Every row comes from one small tree of marks. Brackets hold a mark, then the marks that hang from it, in alphabetical order. Every link used is in the known rows. Which tree was each row made from?
Known rows:
{vesa {ruve {pilogug fafa}}}: -3.04,-2.53,1.18,-1.70,-1.29,0.24,-3.45,2.77,4.15,3.16,0.21,2.14,1.33,2.12,3.35,2.12,-3.13,0.02
{ruve {pilogug rekob}}: -3.77,-5.31,3.92,-2.25,-2.79,1.42,-2.73,3.65,2.22,2.67,-3.27,2.42,3.62,-0.19,4.59,6.94,1.05,2.41
{rekob {pilogug {fafa sadum vesa}}}: 0.27,-1.67,1.31,-1.23,0.69,-1.64,-4.33,3.06,-1.24,4.46,-4.24,-4.08,0.15,-0.03,-2.23,2.87,-1.30,1.46
{fafa sadum {vesa {pilogug rekob} ruve}}: -3.14,-3.71,6.51,-6.02,-3.20,1.23,-3.17,-1.21,1.47,2.78,-6.57,2.64,-1.01,-2.86,-0.91,2.05,0.44,2.72
{pilogug fafa {vesa ruve}}: 0.29,-1.65,-0.65,-1.32,-0.65,1.72,-1.73,-0.27,3.91,3.77,-2.05,0.06,-0.06,0.34,0.01,1.78,-3.11,1.69
{ruve {pilogug {fafa sadum} rekob} vesa}: -1.52,-1.28,7.29,-2.44,-2.68,-0.56,-6.87,4.12,3.50,4.29,-4.21,-1.06,1.17,3.31,2.32,4.62,-1.19,-0.74
{pilogug vesa}: -0.77,-4.87,-0.53,-0.40,0.02,1.57,-0.67,-0.41,3.06,3.84,-3.57,-0.54,2.26,-1.92,-0.50,4.78,0.79,4.38
{ruve fafa}: -1.22,-4.79,-2.12,-0.69,1.88,-1.77,-3.83,1.00,1.27,3.40,-1.65,-0.93,3.68,-2.70,1.08,4.80,-1.24,4.25
{fafa sadum {vesa pilogug ruve}}: -3.73,-4.15,3.98,-4.51,-1.22,-0.07,-2.89,-2.20,2.63,3.11,-4.31,1.74,-0.79,-2.83,-2.69,0.16,-0.07,2.96
{ruve {fafa sadum {vesa {pilogug rekob}}}}: -2.86,-2.58,4.76,-5.95,-0.52,-0.47,-5.35,1.05,-0.21,3.21,-6.47,-0.39,-0.30,-3.56,-1.57,3.94,0.85,3.48
{ruve {pilogug fafa} vesa}: -3.91,-2.23,4.39,-0.17,-0.93,-0.35,-5.28,3.52,4.60,3.42,-0.15,0.43,1.39,3.21,2.33,2.73,-1.96,0.36
{rekob {pilogug fafa {ruve vesa}}}: -1.56,-0.78,0.34,1.50,-0.28,-0.19,-2.38,2.28,3.50,2.45,0.67,-1.77,-0.53,1.41,2.25,2.69,-0.69,0.13
{pilogug ruve}: -2.46,-6.92,-2.08,0.44,-0.04,1.43,-0.23,-0.91,2.45,3.39,-1.16,-0.11,3.97,-1.87,2.77,5.12,1.30,3.22
{ruve {fafa sadum} {pilogug rekob} vesa}: -2.03,-1.87,6.35,-4.58,-1.09,-0.92,-7.06,3.75,4.44,4.22,-3.29,-0.13,1.85,-0.21,1.69,5.08,-0.09,1.68
{vesa {pilogug fafa rekob}}: -2.55,-2.06,2.95,-0.29,-2.32,-0.80,-4.02,2.23,0.39,1.68,-4.77,0.35,-0.06,0.78,2.90,4.91,-0.80,0.76
{vesa ruve}: -1.24,-5.92,-0.25,-0.82,-0.91,-0.02,-1.77,-1.15,3.12,2.93,-1.59,1.77,2.89,-1.99,1.64,2.92,-1.58,3.53
{pilogug {vesa ruve}}: -0.72,-4.05,-0.21,-1.96,-0.94,2.10,-0.16,-1.81,4.92,3.44,-2.38,1.80,1.05,-2.36,-0.17,2.52,-0.77,3.81
{rekob {pilogug {fafa sadum} ruve}}: 0.98,-1.39,-2.83,0.90,0.42,-2.04,-2.55,2.15,1.12,4.36,-2.05,-4.50,0.72,0.68,1.60,4.49,0.14,-0.63
{rekob {pilogug {vesa ruve}}}: -0.06,-1.59,-0.95,-1.28,-0.82,1.01,0.31,0.56,4.83,2.44,-1.52,1.19,-1.03,-2.28,0.11,2.42,-0.25,2.83
{fafa {pilogug rekob ruve}}: -4.31,-3.90,1.24,-2.95,-2.93,4.28,1.23,2.30,2.49,1.07,-3.06,2.12,3.33,-1.70,3.67,7.38,2.56,0.44
{vesa {pilogug rekob {ruve {fafa sadum}}}}: -2.18,-2.36,0.58,-3.60,-0.64,-0.86,-3.62,0.17,2.08,3.11,-4.09,-0.71,0.36,-2.59,1.95,5.34,2.17,1.57

Which tree is each row?
-5.17,-2.60,1.33,-5.15,1.26,2.38,-1.86,2.86,1.15,1.67,-2.01,1.10,2.32,-3.40,-1.88,3.80,-0.62,2.93  {ruve {fafa pilogug vesa}}
-1.30,-4.43,0.45,-2.31,-2.23,5.01,0.97,-0.45,3.14,3.35,-4.03,0.63,1.97,-2.12,2.64,6.44,2.57,3.26  {pilogug rekob ruve vesa}
-0.08,-3.56,2.56,-3.48,-2.95,3.67,-0.53,-0.63,3.85,2.93,-4.66,2.61,0.91,-2.41,1.49,4.36,-0.23,3.57  {pilogug rekob {vesa ruve}}
2.59,0.48,-1.31,0.05,0.57,-1.87,-2.70,2.75,2.06,4.77,-4.23,-4.81,-0.86,0.51,-1.70,3.87,-0.30,0.49  {rekob {pilogug {fafa sadum} vesa}}
0.99,-2.05,-2.26,-0.97,0.21,1.29,-1.50,-0.52,3.03,5.89,-3.32,-3.97,0.92,0.62,-0.51,3.91,0.47,0.61  {pilogug {fafa sadum} ruve vesa}
-0.94,-1.46,0.68,-1.38,-1.17,-3.15,-4.61,-0.56,3.05,3.47,-3.34,-0.70,-0.99,0.69,-0.21,0.95,-2.31,-0.43  {vesa {pilogug {fafa sadum}} ruve}
-4.91,-2.86,4.83,-3.09,-3.27,4.62,0.10,1.86,4.92,0.83,-2.37,2.78,2.09,-0.88,2.89,5.79,2.03,0.27  {fafa {pilogug rekob {ruve vesa}}}
-3.33,-1.86,7.07,-1.72,-2.88,0.94,-5.71,4.61,3.65,2.74,-2.46,1.24,1.24,3.19,3.90,4.74,-1.54,0.13  {ruve {pilogug fafa rekob} vesa}
0.88,-1.92,-0.61,-4.52,-0.15,2.46,-2.12,0.09,2.82,5.03,-4.70,-2.11,1.47,-2.88,0.66,6.20,1.86,2.81  {pilogug rekob {ruve {fafa sadum}} vesa}
1.61,-1.70,-1.54,-4.35,1.11,-0.28,-3.17,-1.21,4.54,5.16,-2.95,-1.14,0.68,-3.03,-2.19,2.15,-1.56,3.16  {pilogug {vesa {ruve {fafa sadum}}}}
-5.08,-4.82,6.99,-6.43,-3.51,4.22,-2.19,2.20,2.35,2.43,-3.05,5.15,1.57,-1.44,2.63,3.38,-0.37,2.98  {fafa {vesa {ruve {pilogug rekob}}}}
-3.19,-4.27,7.25,-7.28,-3.23,2.80,-3.60,1.71,2.30,3.94,-4.80,2.98,1.62,-1.31,0.87,3.29,-0.11,2.25  {fafa sadum {vesa {ruve {pilogug rekob}}}}
-0.94,-2.55,-0.72,-3.66,-0.40,3.84,-0.73,0.57,2.89,3.44,-2.89,-0.04,1.47,-3.07,2.23,6.06,1.49,3.48  {pilogug rekob {ruve fafa} vesa}
-0.25,-2.14,-1.63,-3.39,0.87,1.18,-1.80,-0.67,4.82,3.54,-1.25,1.22,0.57,-3.16,-0.52,2.19,-1.96,3.94  {pilogug {vesa {ruve fafa}}}
-0.93,-4.59,0.98,-4.06,2.15,-0.79,-4.97,0.59,-0.24,5.01,-4.17,-2.55,2.88,-3.48,-2.91,3.44,-0.64,4.60  {ruve {fafa sadum vesa}}
-2.86,-1.74,4.25,-7.50,-0.53,2.02,-3.46,3.70,-0.09,2.82,-6.04,-0.19,2.21,-3.39,-1.79,5.75,0.55,1.91  {ruve {fafa {pilogug rekob} sadum vesa}}
-3.29,-4.45,1.96,-5.26,-0.12,4.13,-2.10,1.07,-0.38,3.20,-3.08,0.69,2.48,-3.83,1.79,5.12,0.65,4.61  {pilogug rekob {ruve {fafa vesa}}}
-2.81,-1.96,0.58,-0.39,-1.37,-1.61,-3.30,-0.13,3.21,1.86,-1.47,1.69,-1.24,0.47,1.41,0.76,-2.78,0.33  {vesa {pilogug fafa} ruve}
2.72,1.29,-1.10,-1.41,-0.35,-1.15,-2.39,1.40,3.78,4.34,-3.12,-2.67,-2.11,0.33,-1.34,1.76,-2.11,0.16  {rekob {pilogug {fafa sadum} {vesa ruve}}}
-4.70,-3.22,-2.37,-1.40,1.12,-0.66,-1.89,-0.41,3.18,2.01,-0.13,0.47,0.50,-2.87,1.96,3.25,1.32,2.53  {vesa {pilogug {ruve fafa}}}
-3.53,-2.14,1.39,-0.82,-2.49,1.25,-2.15,1.16,1.28,1.83,-3.26,0.44,-0.31,0.71,4.16,4.83,0.56,-0.03  {vesa {pilogug fafa rekob ruve}}
-2.50,-1.21,3.10,-5.39,-3.67,5.31,1.26,1.51,5.12,1.14,-4.21,4.25,0.34,-2.23,0.78,4.58,0.34,1.07  {fafa {pilogug rekob {vesa ruve}}}
